Each row comes from the steps of one path. Every step used is in the known rows, and no mark comes twice. Write the path behind each row, first mark first.
Known rows:
lazigen dode kugu nofif: [ 0.13  0.17  0.25  0.04  0.40  0.18  0.40 -0.15 -0.10  0.20  0.36 -0.02
 -0.30 -0.02  0.20  0.24 -0.09  0.27 -0.01  0.27 -0.11 -0.24 -0.08  0.15]
nofif viri kugu remupat: [-0.19  0.09  0.50  0.10  0.55  0.31  0.17 -0.14 -0.41  0.01  0.51 -0.21
  0.23 -0.24 -0.46 -0.21 -0.29  0.24  0.03  0.18  0.21 -0.11 -0.03 -0.41]
viri kugu remupat: [-0.14  0.24  0.38  0.21  0.47  0.18  0.25 -0.18 -0.31  0.10  0.32 -0.43
  0.14  0.03 -0.33 -0.25 -0.26  0.31 -0.17  0.24  0.27 -0.04 -0.10 -0.30]
remupat nofif lazigen dode kugu viri: [ 0.16  0.29  0.27 -0.03  0.34 -0.20  0.47 -0.38  0.04  0.42  0.01 -0.20
 -0.54 -0.01  0.28  0.46  0.01  0.00 -0.04  0.26 -0.29 -0.30  0.13 -0.01]
lazigen dode: [ 0.00  0.31  0.14  0.00  0.56  0.01  0.54 -0.13  0.12  0.35  0.14 -0.32
 -0.12 -0.03  0.08  0.09  0.03  0.11  0.27  0.39  0.05 -0.03 -0.23  0.08]
tasi kugu nofif viri: [ 0.03 -0.15  0.19 -0.23  0.68  0.51  0.27 -0.01 -0.29 -0.10  0.61 -0.07
 -0.22 -0.43  0.07  0.27 -0.46  0.42  0.04  0.33 -0.22 -0.14 -0.12 -0.21]
viri kugu remupat nofif: [-0.15  0.30  0.37  0.03  0.46  0.09  0.19 -0.22 -0.28  0.01  0.36 -0.40
 -0.11 -0.06 -0.39 -0.17 -0.36  0.25 -0.44  0.09  0.10 -0.05  0.00 -0.36]
dode kugu: [-0.01 -0.14  0.45  0.24  0.27 -0.01  0.38 -0.19 -0.14  0.04  0.32 -0.07
 -0.04  0.02  0.19  0.25  0.02  0.14 -0.18  0.52  0.10 -0.17  0.02 -0.10]
tasi kugu viri nofif lazigen dode: [ 0.25  0.25 -0.03  0.07  0.66  0.09  0.60 -0.03 -0.05  0.47  0.11 -0.15
 -0.30 -0.01  0.23  0.21 -0.39  0.19  0.19  0.32 -0.18 -0.08 -0.28 -0.01]
dode kugu viri nofif: [ 0.26 -0.10  0.47  0.34  0.22  0.09  0.51 -0.06 -0.34  0.08  0.62  0.27
 -0.14 -0.11  0.17  0.32 -0.21  0.17 -0.03  0.43 -0.06 -0.38 -0.03 -0.21]
gazuf kugu remupat: [-0.16  0.17  0.38  0.19  0.41  0.19  0.31 -0.20 -0.31  0.07  0.35 -0.31
  0.13 -0.03 -0.30 -0.30 -0.21  0.35 -0.21  0.38  0.19 -0.14 -0.15 -0.24]
tasi nofif lazigen dode kugu: [ 0.17  0.11  0.11 -0.08  0.40 -0.02  0.40 -0.07  0.00  0.26 -0.07 -0.20
 -0.28  0.10  0.25  0.29  0.13  0.17 -0.06  0.25 -0.26 -0.20 -0.05  0.13]
tasi kugu nofif: [ 0.07  0.01  0.08 -0.13  0.60  0.37  0.35 -0.03 -0.19  0.00  0.41 -0.28
 -0.31 -0.16  0.18  0.22 -0.42  0.49 -0.15  0.39 -0.15 -0.06 -0.19 -0.09]
kugu viri nofif lazigen dode: [ 0.31  0.41  0.12  0.16  0.52 -0.04  0.67  0.02 -0.02  0.55  0.08 -0.19
 -0.26 -0.03  0.08  0.12 -0.13 -0.01  0.36  0.20 -0.16 -0.32 -0.16 -0.03]
dode lazigen nofif gazuf: [-0.22 -0.09  0.26 -0.10  0.50 -0.25  0.57  0.02  0.11  0.16  0.24  0.10
 -0.29 -0.15  0.14  0.25  0.15 -0.03  0.37  0.28  0.05 -0.05 -0.25 -0.02]
remupat nofif lazigen: [ 0.05  0.20  0.24 -0.01  0.41 -0.23  0.38 -0.13  0.06  0.19 -0.07 -0.55
 -0.38 -0.02  0.05  0.15 -0.06 -0.06 -0.28  0.20 -0.13 -0.24  0.12 -0.25]
remupat nofif gazuf: [ 0.00 -0.10  0.32 -0.27  0.50 -0.11  0.36 -0.16 -0.07 -0.03  0.39 -0.13
 -0.34 -0.39 -0.03  0.34 -0.07 -0.06 -0.04  0.25 -0.17 -0.22  0.04 -0.28]
lazigen nofif gazuf: [-0.17 -0.33  0.40 -0.02  0.39 -0.20  0.47 -0.02 -0.07 -0.03  0.31  0.08
 -0.28 -0.16  0.11  0.25  0.16  0.01  0.17  0.32  0.03 -0.13 -0.11 -0.27]
gazuf kugu viri nofif lazigen: [ 0.27  0.12  0.27  0.18  0.27  0.00  0.49 -0.07 -0.26  0.37  0.20 -0.14
  0.07 -0.05 -0.05  0.01 -0.22  0.05  0.10  0.39 -0.03 -0.41 -0.20 -0.21]
lazigen nofif viri: [-0.21 -0.22  0.48  0.06  0.39 -0.02  0.45  0.05 -0.15 -0.06  0.41  0.10
 -0.18 -0.19  0.03  0.16  0.09  0.07  0.19  0.30  0.03 -0.14 -0.09 -0.33]
remupat nofif: [ 0.01  0.14  0.27 -0.09  0.43 -0.05  0.40 -0.12 -0.02  0.03  0.28 -0.32
 -0.32 -0.16  0.01  0.19 -0.13  0.09 -0.20  0.31 -0.10 -0.16 -0.02 -0.22]
dode lazigen nofif viri: [-0.26  0.03  0.33 -0.02  0.50 -0.08  0.53  0.09  0.06  0.13  0.34  0.12
 -0.19 -0.17  0.06  0.17  0.08  0.02  0.39  0.26  0.05 -0.06 -0.24 -0.09]
gazuf kugu: [-0.05  0.02  0.30  0.00  0.31  0.06  0.37 -0.21 -0.14  0.17  0.27 -0.26
  0.21 -0.05 -0.06 -0.03 -0.05  0.18  0.02  0.56  0.17 -0.12 -0.29 -0.08]
nofif gazuf: [ 0.00 -0.18  0.32 -0.11  0.52 -0.02  0.42 -0.11 -0.08  0.07  0.35 -0.15
 -0.09 -0.30  0.02  0.25  0.03  0.01  0.23  0.41  0.01 -0.20 -0.04 -0.21]
lazigen nofif gazuf kugu: [-0.20 -0.38  0.41 -0.11  0.26 -0.17  0.38 -0.15 -0.17  0.01  0.35  0.17
 -0.02 -0.15 -0.01  0.09  0.13  0.04  0.12  0.45  0.14 -0.10 -0.31 -0.20]

Write each row's path:
[ 0.08  0.02  0.36 -0.08  0.49  0.30  0.32 -0.12 -0.21  0.11  0.56  0.19
 -0.21 -0.29  0.07  0.30 -0.12  0.19  0.17  0.21 -0.18 -0.31 -0.02  0.04] : lazigen dode kugu nofif viri
[-0.18  0.14  0.46 -0.02  0.62  0.20  0.26 -0.09 -0.29 -0.16  0.56 -0.16
 -0.30 -0.40 -0.36 -0.01 -0.32  0.17 -0.26  0.05 -0.16 -0.26  0.20 -0.50] : kugu remupat nofif viri
[-0.21  0.17  0.23  0.09  0.42 -0.20  0.62  0.06  0.17  0.21  0.13 -0.11
 -0.26  0.10  0.18  0.12  0.12  0.11  0.20  0.32  0.12  0.01 -0.32  0.05] : dode lazigen nofif
[-0.07  0.02  0.42 -0.26  0.44  0.11  0.16 -0.20 -0.22  0.01  0.46 -0.14
  0.04 -0.35 -0.26  0.13 -0.22 -0.01 -0.02  0.22  0.02 -0.10 -0.07 -0.32] : remupat nofif viri kugu
[-0.23 -0.20  0.51  0.00  0.31  0.01  0.28 -0.06 -0.24  0.02  0.40  0.08
  0.11 -0.11 -0.11  0.07  0.02  0.06  0.18  0.28  0.21 -0.01 -0.21 -0.33] : lazigen nofif viri kugu
[ 0.07 -0.15  0.34 -0.24  0.36  0.09  0.41 -0.32 -0.26  0.21  0.46 -0.03
  0.05 -0.41 -0.01  0.31 -0.03  0.14  0.47  0.58 -0.05 -0.32 -0.19 -0.18] : nofif gazuf kugu viri
[ 0.26  0.13  0.32  0.25  0.36  0.07  0.59 -0.10 -0.20  0.29  0.51  0.31
 -0.17 -0.06  0.19  0.30 -0.14  0.14  0.19  0.36 -0.08 -0.28 -0.17  0.03] : lazigen dode kugu viri nofif
[-0.04 -0.22  0.34 -0.19  0.39  0.01  0.32 -0.25 -0.17  0.12  0.38 -0.07
  0.17 -0.28 -0.10  0.09 -0.01  0.04  0.19  0.53  0.12 -0.18 -0.23 -0.15] : nofif gazuf kugu
[-0.13  0.42  0.01 -0.05  0.79  0.04  0.33 -0.23  0.01  0.23 -0.03 -0.53
 -0.54  0.05 -0.04 -0.06 -0.44  0.28 -0.47  0.08 -0.17  0.09 -0.01 -0.15] : tasi kugu remupat nofif lazigen dode
[ 0.05  0.36  0.10  0.06  0.55 -0.16  0.52 -0.12  0.19  0.52 -0.21 -0.54
 -0.17  0.11  0.12  0.05  0.09 -0.03  0.21  0.30  0.00 -0.13 -0.12  0.06] : nofif lazigen dode
[-0.13 -0.05  0.28 -0.24  0.36 -0.15  0.56 -0.18 -0.04  0.29  0.34  0.22
 -0.14 -0.25  0.11  0.32  0.10  0.09  0.59  0.46  0.00 -0.16 -0.40 -0.01] : dode lazigen nofif gazuf kugu viri
[ 0.27  0.12  0.31  0.20  0.39  0.14  0.60  0.07 -0.25  0.17  0.51  0.00
 -0.14 -0.20  0.03  0.22 -0.23  0.15  0.21  0.35 -0.09 -0.34 -0.14 -0.24] : kugu viri nofif
[ 0.20 -0.18  0.20 -0.53  0.39  0.26  0.37 -0.14 -0.36  0.05  0.49  0.04
 -0.07 -0.51 -0.02  0.45 -0.03  0.30  0.43  0.44 -0.36 -0.35 -0.26 -0.15] : tasi nofif gazuf kugu viri
[-0.27  0.06  0.36 -0.08  0.44 -0.04  0.37 -0.02 -0.03  0.20  0.33  0.08
  0.10 -0.09 -0.09  0.06  0.02  0.03  0.39  0.24  0.24  0.08 -0.38 -0.07] : dode lazigen nofif viri kugu
[-0.09 -0.30  0.42 -0.16  0.24 -0.10  0.47 -0.22 -0.24  0.11  0.42  0.20
 -0.13 -0.28  0.08  0.31  0.11  0.13  0.39  0.47 -0.02 -0.24 -0.24 -0.25] : lazigen nofif gazuf kugu viri
[-0.12  0.51  0.17 -0.03  0.53 -0.09  0.30 -0.30 -0.05  0.34 -0.04 -0.48
 -0.23  0.05 -0.30 -0.29 -0.21  0.12 -0.33  0.07 -0.04 -0.13 -0.06 -0.09] : gazuf kugu remupat nofif lazigen dode
[ 0.20 -0.04  0.16  0.09  0.55  0.28  0.54  0.02 -0.28  0.08  0.56  0.04
 -0.20 -0.20  0.17  0.29 -0.49  0.36  0.05  0.48 -0.11 -0.10 -0.27 -0.21] : tasi kugu viri nofif
[-0.12  0.23  0.36  0.31  0.49  0.11  0.40 -0.24 -0.15  0.16  0.30 -0.09
 -0.17  0.09 -0.03 -0.04 -0.10  0.30 -0.20  0.28  0.10 -0.10  0.03 -0.03] : lazigen dode kugu remupat
[ 0.19  0.44  0.05 -0.04  0.56  0.05  0.48 -0.04  0.07  0.46 -0.08 -0.52
 -0.36  0.02  0.09  0.07 -0.07  0.12  0.15  0.11 -0.20 -0.30 -0.07  0.11] : kugu nofif lazigen dode
[-0.13  0.04  0.39 -0.05  0.56 -0.03  0.28 -0.31 -0.18  0.00  0.47  0.12
 -0.46 -0.23 -0.13  0.16 -0.16  0.09 -0.30  0.07 -0.13 -0.16  0.17 -0.17] : lazigen dode kugu remupat nofif gazuf
[ 0.08 -0.08  0.34 -0.42  0.36  0.00  0.33 -0.37 -0.23  0.11  0.50 -0.01
 -0.20 -0.50 -0.07  0.39 -0.12  0.07  0.19  0.42 -0.22 -0.33 -0.11 -0.24] : remupat nofif gazuf kugu viri
[-0.16 -0.09  0.40 -0.01  0.50  0.13  0.26 -0.24 -0.35  0.01  0.46 -0.10
  0.11 -0.27 -0.34 -0.16 -0.17  0.22 -0.04  0.34  0.13 -0.20 -0.09 -0.30] : nofif gazuf kugu remupat
[-0.13  0.28  0.35  0.10  0.52  0.06  0.35 -0.11 -0.19 -0.07  0.38 -0.38
 -0.40 -0.13 -0.25 -0.06 -0.29  0.25 -0.45  0.11 -0.09 -0.18  0.13 -0.37] : kugu remupat nofif
[ 0.13  0.18  0.26 -0.07  0.37  0.26  0.26 -0.09 -0.26  0.15  0.35 -0.35
  0.02 -0.08 -0.11  0.03 -0.24  0.29  0.01  0.24  0.06 -0.17 -0.21 -0.11] : viri kugu nofif
[-0.18  0.14  0.48  0.03  0.57  0.15  0.25 -0.25 -0.24 -0.04  0.56  0.15
 -0.35 -0.27 -0.21  0.08 -0.24  0.15 -0.28  0.05 -0.14 -0.17  0.18 -0.22] : lazigen dode kugu remupat nofif viri
[-0.36 -0.06  0.58  0.19  0.42  0.13  0.22 -0.06 -0.41 -0.10  0.48  0.01
  0.04 -0.11 -0.36 -0.21 -0.15  0.23 -0.04  0.10  0.22 -0.04 -0.09 -0.49] : lazigen nofif viri kugu remupat
[ 0.31  0.18  0.27  0.26  0.39 -0.02  0.58  0.07 -0.18  0.32  0.17 -0.22
 -0.20 -0.07  0.07  0.16 -0.17  0.02  0.15  0.25 -0.14 -0.42 -0.01 -0.25] : kugu viri nofif lazigen
[-0.22  0.08  0.47 -0.11  0.49  0.23  0.15 -0.23 -0.39 -0.13  0.61 -0.08
 -0.05 -0.39 -0.48 -0.16 -0.37  0.22 -0.29  0.16 -0.05 -0.24  0.00 -0.44] : gazuf kugu remupat nofif viri
[ 0.19  0.01  0.36  0.19  0.26  0.03  0.31 -0.12 -0.18  0.13  0.11 -0.27
 -0.28  0.06  0.22  0.22 -0.07  0.16 -0.31  0.25 -0.15 -0.42  0.19 -0.10] : dode kugu nofif lazigen
[ 0.26 -0.14  0.34  0.01  0.48  0.09  0.55  0.04 -0.29  0.11  0.63  0.20
 -0.16 -0.43  0.00  0.33 -0.19  0.03  0.39  0.31 -0.15 -0.41 -0.09 -0.30] : kugu viri nofif gazuf
[ 0.11 -0.07  0.46  0.18  0.23  0.07  0.48 -0.28 -0.21  0.13  0.40 -0.04
 -0.18 -0.10  0.29  0.45  0.00  0.25  0.08  0.57 -0.07 -0.31  0.04 -0.14] : dode kugu viri
[-0.08  0.59  0.19  0.00  0.58 -0.09  0.25 -0.27 -0.07  0.39 -0.08 -0.59
 -0.21  0.13 -0.33 -0.25 -0.25  0.08 -0.30 -0.06  0.04 -0.03 -0.01 -0.15] : viri kugu remupat nofif lazigen dode
[ 0.18  0.46  0.07 -0.10  0.50  0.07  0.33 -0.13 -0.03  0.53 -0.09 -0.54
 -0.07  0.09 -0.06 -0.04 -0.13  0.13  0.16  0.09 -0.01 -0.15 -0.21  0.10] : viri kugu nofif lazigen dode
